Each row was made from one walk, in order. Every step used is in the known rows, and no mark comes twice. Write each row's walk.
Known rows:
gegis-rupiga-fetuk-dabi-gaku-rovulat: [ 0.15 -1.82 -2.78 -3.03 -0.56 -1.93 -1.94  2.54 -3.82 -0.12  1.87  2.83
 -2.09 -4.63 -1.19 -1.69 -4.95 -7.04 -0.17 -1.36 -2.60 -0.52 -3.71]
dabi-gaku-rovulat-tigam: [ 1.82  1.82 -3.27 -2.78  1.53 -1.08 -1.22  1.23  1.92  1.10  5.10  0.64
  1.11  2.81  1.16 -5.49 -1.93 -1.36  1.40 -0.51 -1.49  0.25  0.24]
tamo-gegis-tigam-rovulat-rupiga-fetuk: [-0.37  0.10 -1.48 -0.88 -4.28 -0.02  1.37  6.40 -0.16  4.90 -1.05 -2.14
  1.01  0.81  3.06  2.54 -2.75  0.40 -1.12 -5.20  2.25 -2.22 -1.74]
gegis-rupiga: [-2.17 -2.30  0.75 -0.25 -1.83 -1.75 -1.58  2.34 -3.28 -0.47 -2.25  0.63
 -0.43 -1.71 -0.43  1.40 -0.94  0.72 -0.43  0.63  0.97 -1.42 -0.82]
rupiga-rovulat-tigam-gegis-tamo: [-0.07  4.32 -0.86 -0.20 -0.04  2.08  0.80 -2.09 -3.36  2.23  1.53 -4.73
  2.35  2.51  3.16 -1.22 -0.81 -0.94 -2.59  0.41 -0.01 -0.83  0.61]
gaku-rovulat-rupiga-fetuk-tamo-gegis: [-1.78 -0.25 -0.56  1.97 -2.60 -4.84 -0.58  2.76 -2.06  7.85 -1.39  3.72
 -1.27 -0.64  0.47  2.77 -0.93 -3.33  0.62 -3.28 -1.14 -0.75 -3.24]
tamo-gegis-rupiga: [-3.17 -2.91  1.91  1.27 -3.45 -0.07 -1.34  2.52 -2.54  2.11 -4.70  0.90
  0.14 -1.67  0.06  4.59 -1.94  1.25  0.44 -0.93  0.78 -0.47 -2.95]
rovulat-rupiga-fetuk-dabi: [ 0.77  0.23 -1.97 -2.47 -0.77 -1.28 -0.45  1.05 -1.67  4.19  0.92  0.75
 -0.52 -3.34  0.61  1.71  0.27 -4.07 -0.86 -2.18  2.60 -1.17 -2.73]
dabi-fetuk-rupiga-rovulat-tigam-gegis: [-1.50  3.49 -1.11 -1.52 -1.60  1.82 -1.24 -3.14 -0.15  2.94  1.03 -1.31
  4.85  1.19  3.73 -1.97  2.38 -3.72 -0.26 -0.42  3.22 -2.83 -2.27]
rovulat-tigam-gegis: [ 0.41  2.99  0.28  0.07 -0.77  2.57 -0.30 -1.63  1.03  3.42  2.90 -4.42
  2.98  1.94  4.06 -1.68  1.62  1.33 -0.08  0.23 -0.22 -0.39 -0.77]
tamo-gegis-tigam-rovulat-rupiga: [-1.91 -0.57 -1.50 -1.82 -4.33 -0.39 -0.68  6.29  0.09  3.68 -0.90 -3.33
  2.30  3.97  3.59  1.80 -2.20  2.79  1.13 -5.06  3.08 -0.38 -0.44]
rovulat-tigam-gegis-rupiga-fetuk-tamo: [-1.80  1.12  0.86  2.49 -0.01 -0.46 -1.19  0.29 -4.47  5.55  1.28 -2.09
  0.85 -2.79  3.23  2.07 -0.60 -1.49 -2.47  1.12 -1.42 -3.77 -4.06]
gegis-tigam-rovulat-rupiga-fetuk-dabi-gaku: [ 0.64  0.36 -5.23 -4.86  0.72 -0.24 -1.06  5.73 -1.06  1.20  4.59 -2.56
  0.87  0.20  2.41 -0.72 -4.46 -4.50 -0.81 -5.17  1.65 -1.01 -2.37]
rupiga-rovulat-tigam: [ 2.48  2.58 -3.85 -2.03 -0.32 -0.62  0.64 -0.51 -0.26  1.48  2.79 -1.60
  0.75  2.16  1.09 -3.02  0.31 -0.12 -0.70  1.74  1.11 -0.77  1.32]
rupiga-fetuk-tamo-gegis-labo: [-0.99  0.20  1.51  4.35  0.36 -0.64 -0.86  0.97 -2.97  4.30 -4.09  0.60
 -1.51 -0.75 -0.17  5.80 -3.22 -4.26 -2.10 -3.89 -2.86 -0.49 -4.44]
tamo-gegis-labo: [-0.76 -0.48  1.51  1.48 -2.14  0.88 -0.88  1.47 -0.80  1.46 -5.08 -0.87
 -0.12  1.85  0.38  3.14 -1.86 -0.82 -0.04 -3.98 -0.69  1.50 -2.11]
tigam-rovulat-rupiga-fetuk-tamo: [-0.99 -0.49 -2.04  0.41 -0.22 -5.81 -0.09  3.39 -4.24  4.87  0.69  0.23
 -0.55 -0.63  1.26  0.25 -1.06 -3.14 -0.66 -2.21  1.47 -1.86  0.11]
rovulat-rupiga-fetuk-tamo: [-1.95  0.08 -0.40  1.63  1.48 -4.73 -0.30  1.62 -2.55  4.83  0.09  2.66
 -0.51 -1.94 -0.29  3.34  0.56 -2.85 -1.25 -1.12  0.73 -2.40 -2.52]
dabi-fetuk-rupiga-rovulat: [-2.03  0.87 -1.46 -1.43 -0.46 -0.87 -1.14 -1.62 -1.27 -0.18 -1.60  2.97
  2.01 -0.90 -0.42 -0.25  0.59 -5.55 -0.14 -0.77  3.21 -2.58 -1.87]
gegis-tigam-rovulat-rupiga-fetuk-dabi: [ 1.54  0.58 -4.50 -4.33 -2.10 -0.87 -0.48  4.89 -1.92  3.10  3.56 -3.68
  0.14  0.31  3.35 -0.19 -2.95 -2.49 -1.42 -3.85  2.72 -2.03 -0.97]
fetuk-tamo-gegis-tigam: [-3.01  0.09  0.03  2.65  0.65  1.65 -2.51  1.83  0.69  2.70  0.78 -1.43
  0.70  2.86  2.37  6.06 -3.34  1.68 -0.63 -2.44 -2.45 -0.15 -4.22]
gaku-rovulat-tigam-gegis: [ 1.21  3.10 -0.81 -1.02 -3.14  0.80 -0.46 -0.81  0.72  3.63  4.03 -3.47
  1.58  3.02  4.27 -5.23  0.79  0.06  0.71 -0.06 -1.89 -0.09  0.64]
dabi-fetuk: [-0.51  0.08  1.05 -1.36  1.33  4.29  0.20 -0.90  0.50 -0.42 -0.67  2.15
  0.48 -1.80  0.85 -0.94 -0.25 -2.79 -0.10 -0.36  1.34 -1.71 -0.65]
rovulat-rupiga-fetuk: [-0.05  0.57 -0.27 -0.33 -1.21 -2.56  1.00  2.37 -0.95  3.47 -1.15  2.11
 -0.20 -3.08 -0.36  0.94  1.36 -2.15 -1.07 -1.57  2.42 -2.48 -1.58]
rovulat-rupiga-fetuk-dabi-gaku: [ 0.20  0.18 -2.71 -2.89  2.08 -1.17 -0.98  2.20 -0.99  2.15  1.94  2.09
  0.30 -3.06 -0.73  1.28 -1.39 -5.98 -0.07 -3.28  1.54 -0.11 -3.96]

Write each row's walk:
[-2.74 -0.45  0.99  3.20 -0.41 -2.75 -0.33  2.24 -1.88  7.02 -2.31  2.79
 -0.22 -2.13  0.41  6.35 -0.30 -2.11 -0.53 -3.16  0.55 -1.11 -4.62] -> rovulat-rupiga-fetuk-tamo-gegis
[-5.18 -3.36  3.08  1.78  0.36  2.40 -2.76  1.11 -3.50  2.80 -4.19  3.29
  0.16 -2.41  1.07  5.53 -3.00 -2.00  0.23 -0.70  0.73 -1.72 -4.79] -> dabi-fetuk-tamo-gegis-rupiga
[-2.55 -0.03  0.34 -0.22 -3.84 -0.99 -0.40  0.68 -5.62 -0.83 -2.30 -2.18
  0.34 -0.54  0.52  0.00  0.47 -2.08 -0.95  0.69 -0.52  0.21 -0.62] -> tigam-gegis-rupiga-rovulat
[ 3.15  3.66 -3.19 -2.86  0.40  2.31 -0.68 -1.21  0.28  3.51  7.25 -2.23
  1.34 -0.57  3.46 -4.83 -2.18 -6.15 -0.19 -2.06 -3.67  0.38 -3.51] -> rupiga-fetuk-dabi-gaku-rovulat-tigam-gegis
[-1.74  0.52  1.19 -0.23 -2.75  1.19 -1.58  0.92 -2.26  2.66  0.19 -3.64
  2.50  0.17  3.64 -0.28  0.95  2.09 -0.43  1.20  0.87 -1.77 -1.61] -> rovulat-tigam-gegis-rupiga
[-2.81 -0.95  2.22  1.89  2.04  3.92 -1.54 -1.15 -0.52  3.15 -2.05  2.71
  0.59 -0.82  1.41  4.22 -1.88 -2.78  0.51 -1.53 -0.52 -0.20 -3.77] -> dabi-fetuk-tamo-gegis
[-2.78 -0.82  1.22  3.48  0.85 -0.34 -1.71 -0.47 -1.12  3.84 -0.85  0.79
  0.04  1.23  0.56  5.06 -1.73 -0.07  0.77 -1.14 -1.88  1.30 -3.01] -> fetuk-tamo-gegis
[-2.51 -0.60 -0.99  1.46  0.27 -4.69 -1.26  3.62 -1.28  5.96 -0.03  5.05
 -0.49 -0.61 -0.59  2.23 -2.73 -5.45  0.90 -4.50 -2.27  0.50 -4.74] -> dabi-gaku-rovulat-rupiga-fetuk-tamo-gegis
[-1.50  0.46 -2.61  0.05 -1.94 -4.97 -1.24 -0.73 -1.67  0.38 -0.95  1.02
  1.41  1.14 -1.29  0.74  0.68 -2.51 -0.22 -0.49  2.22 -0.92 -1.34] -> fetuk-rupiga-rovulat
[ 1.10 -0.66 -4.09 -3.85  0.88 -2.39 -0.51  3.48 -2.50  2.31  2.80 -0.11
  0.15 -1.70  0.47 -1.61 -3.01 -6.05  0.42 -3.95  2.11  0.37 -1.31] -> tigam-rovulat-rupiga-fetuk-dabi-gaku
[-2.78  3.90 -1.03  0.70 -0.90 -1.55 -1.10 -2.56 -3.57  3.86  0.62 -3.70
  4.38  2.61  2.90  0.66  0.12 -1.41 -2.05 -0.70  2.07 -2.52 -1.29] -> fetuk-rupiga-rovulat-tigam-gegis-tamo
[ 0.05  0.53 -2.18 -1.84 -0.70 -4.53  0.57  3.97 -0.35  2.37  1.01  4.05
 -0.66 -1.50 -1.55 -2.88 -1.06 -5.47  0.62 -2.96 -0.33 -0.55 -1.14] -> dabi-gaku-rovulat-rupiga-fetuk
[-0.27  0.66 -0.06  2.85  2.68 -1.55  0.47 -0.74 -2.25  2.88  0.90  1.65
 -1.43 -2.78 -0.44  2.42 -1.48 -3.48 -2.03 -0.10 -2.34 -1.86 -2.43] -> rupiga-fetuk-tamo
[-0.22  2.38 -2.91 -2.63 -0.13 -0.17 -1.46 -2.00  0.04  2.43  1.14  1.31
  3.49  0.73  1.90 -1.62  0.80 -3.48 -0.30  0.25  4.50 -4.01 -1.58] -> dabi-fetuk-rupiga-rovulat-tigam
[-1.09  0.05  1.14  4.29  1.07  0.13  0.38 -0.24 -1.54  5.36 -1.34  1.86
 -0.91 -2.65  0.28  5.70 -2.16 -2.50 -1.27 -1.71 -2.48 -0.89 -4.76] -> rupiga-fetuk-tamo-gegis
[ 4.13  2.28 -5.12 -3.92  1.91  0.32 -0.73 -0.11  0.83  2.99  7.16  0.41
 -0.44 -1.25  1.47 -4.39 -3.57 -5.82 -0.15 -1.31 -2.12 -0.46 -2.34] -> rupiga-fetuk-dabi-gaku-rovulat-tigam
[-3.81 -0.77 -0.49 -1.18 -0.71  2.01 -2.42  5.23 -0.84  4.43 -0.37 -1.14
  2.12  3.74  4.47  2.89 -3.18 -0.73  0.72 -4.79  2.69 -1.63 -2.13] -> dabi-fetuk-tamo-gegis-tigam-rovulat-rupiga
[-2.42 -1.91  0.59  2.43  0.77 -3.53 -1.35  1.66 -5.41  2.27 -1.50  2.13
 -1.81 -4.45 -0.64  3.80 -2.29 -2.77 -2.48  1.12 -1.22 -3.13 -3.54] -> gegis-rupiga-fetuk-tamo
[ 1.74  0.31 -3.32 -3.53 -2.96 -3.45 -0.66  1.98 -2.08  4.46  2.11  1.77
 -1.75 -1.94  0.76 -2.03 -0.54 -5.47  0.13 -2.26  0.90 -0.84 -1.46] -> gaku-rovulat-rupiga-fetuk-dabi
[ 2.60  1.38 -5.06 -4.54  1.90  0.37 -2.54  0.15  0.98  1.49  7.17 -0.53
  0.59  2.06  1.87 -5.06 -2.78 -3.19  1.74 -1.03 -1.78  1.45 -1.08] -> fetuk-dabi-gaku-rovulat-tigam
[-0.10 -0.18 -1.24 -0.67 -3.05  2.38  0.11  3.91  0.50  1.16  0.22 -4.30
  1.23  3.54  3.51  1.33 -4.28  2.54  0.14 -3.57 -0.40  0.32 -0.56] -> tamo-gegis-tigam-rovulat
[ 2.69  0.60 -3.67 -2.68  1.21 -0.28 -0.36  0.32 -0.81  0.42  4.27  2.04
 -1.76 -2.52 -0.63 -3.02 -3.99 -7.71 -0.13 -2.26 -3.62  0.99 -2.59] -> rupiga-fetuk-dabi-gaku-rovulat
[-0.28  0.41 -1.31  2.12 -0.76  0.75  0.34  3.60 -1.63  4.09  1.58 -2.72
 -0.31  1.10  3.09  3.79 -5.70 -0.95 -1.75 -3.40 -2.56 -1.45 -2.78] -> rupiga-fetuk-tamo-gegis-tigam-rovulat
[-3.64 -0.85 -1.56  0.37 -2.00 -2.57 -2.39  5.92 -1.48  5.12  0.23 -2.85
  1.53  5.15  3.53  4.03 -2.92  1.92  0.96 -4.44  1.64  0.09 -1.66] -> fetuk-tamo-gegis-tigam-rovulat-rupiga
[ 0.72  1.00 -0.81 -1.56 -2.19  2.61 -1.26 -0.57 -3.44  4.42  2.34 -3.70
  1.05 -3.79  4.17  1.06 -0.83 -2.19 -2.05  0.03  0.10 -2.54 -4.19] -> rovulat-tigam-gegis-rupiga-fetuk-dabi
[-3.46 -1.16  2.56  0.85 -3.23  0.18 -1.29  1.29 -3.85  0.34 -2.46 -2.16
  0.90 -1.26  1.55  1.15  0.33  0.26 -0.45  0.19 -0.44 -0.57 -1.85] -> tigam-gegis-rupiga
[ 0.95 -0.07 -1.75 -1.69 -2.32 -3.55  1.80  3.85 -2.33  3.76 -0.64 -0.13
 -0.13 -1.78  1.05 -1.62 -0.33 -2.24 -0.43 -2.19  3.12 -2.25  1.25] -> tigam-rovulat-rupiga-fetuk
[-1.14  0.53  0.39  0.75 -2.02  3.51 -0.54  2.22  2.13  1.39 -0.58 -1.69
  1.18  2.00  2.23  4.01 -2.55  2.55 -0.45 -2.86 -0.94 -0.28 -2.77] -> tamo-gegis-tigam
[-0.20  3.49  0.24 -0.35 -1.24  1.43 -0.19 -1.21 -2.08  3.79  2.75 -3.85
  1.72  2.82  4.21 -3.47 -1.37 -0.13 -1.05 -0.29 -1.61 -0.75  0.84] -> gaku-rovulat-tigam-gegis-tamo
[ 0.70  0.12 -3.38 -2.98 -3.86  1.22 -0.30  5.02 -1.33  5.50  1.27 -3.60
  0.83  0.38  4.09  3.08 -3.74 -1.62 -0.73 -5.73  2.26 -1.14 -3.02] -> tamo-gegis-tigam-rovulat-rupiga-fetuk-dabi
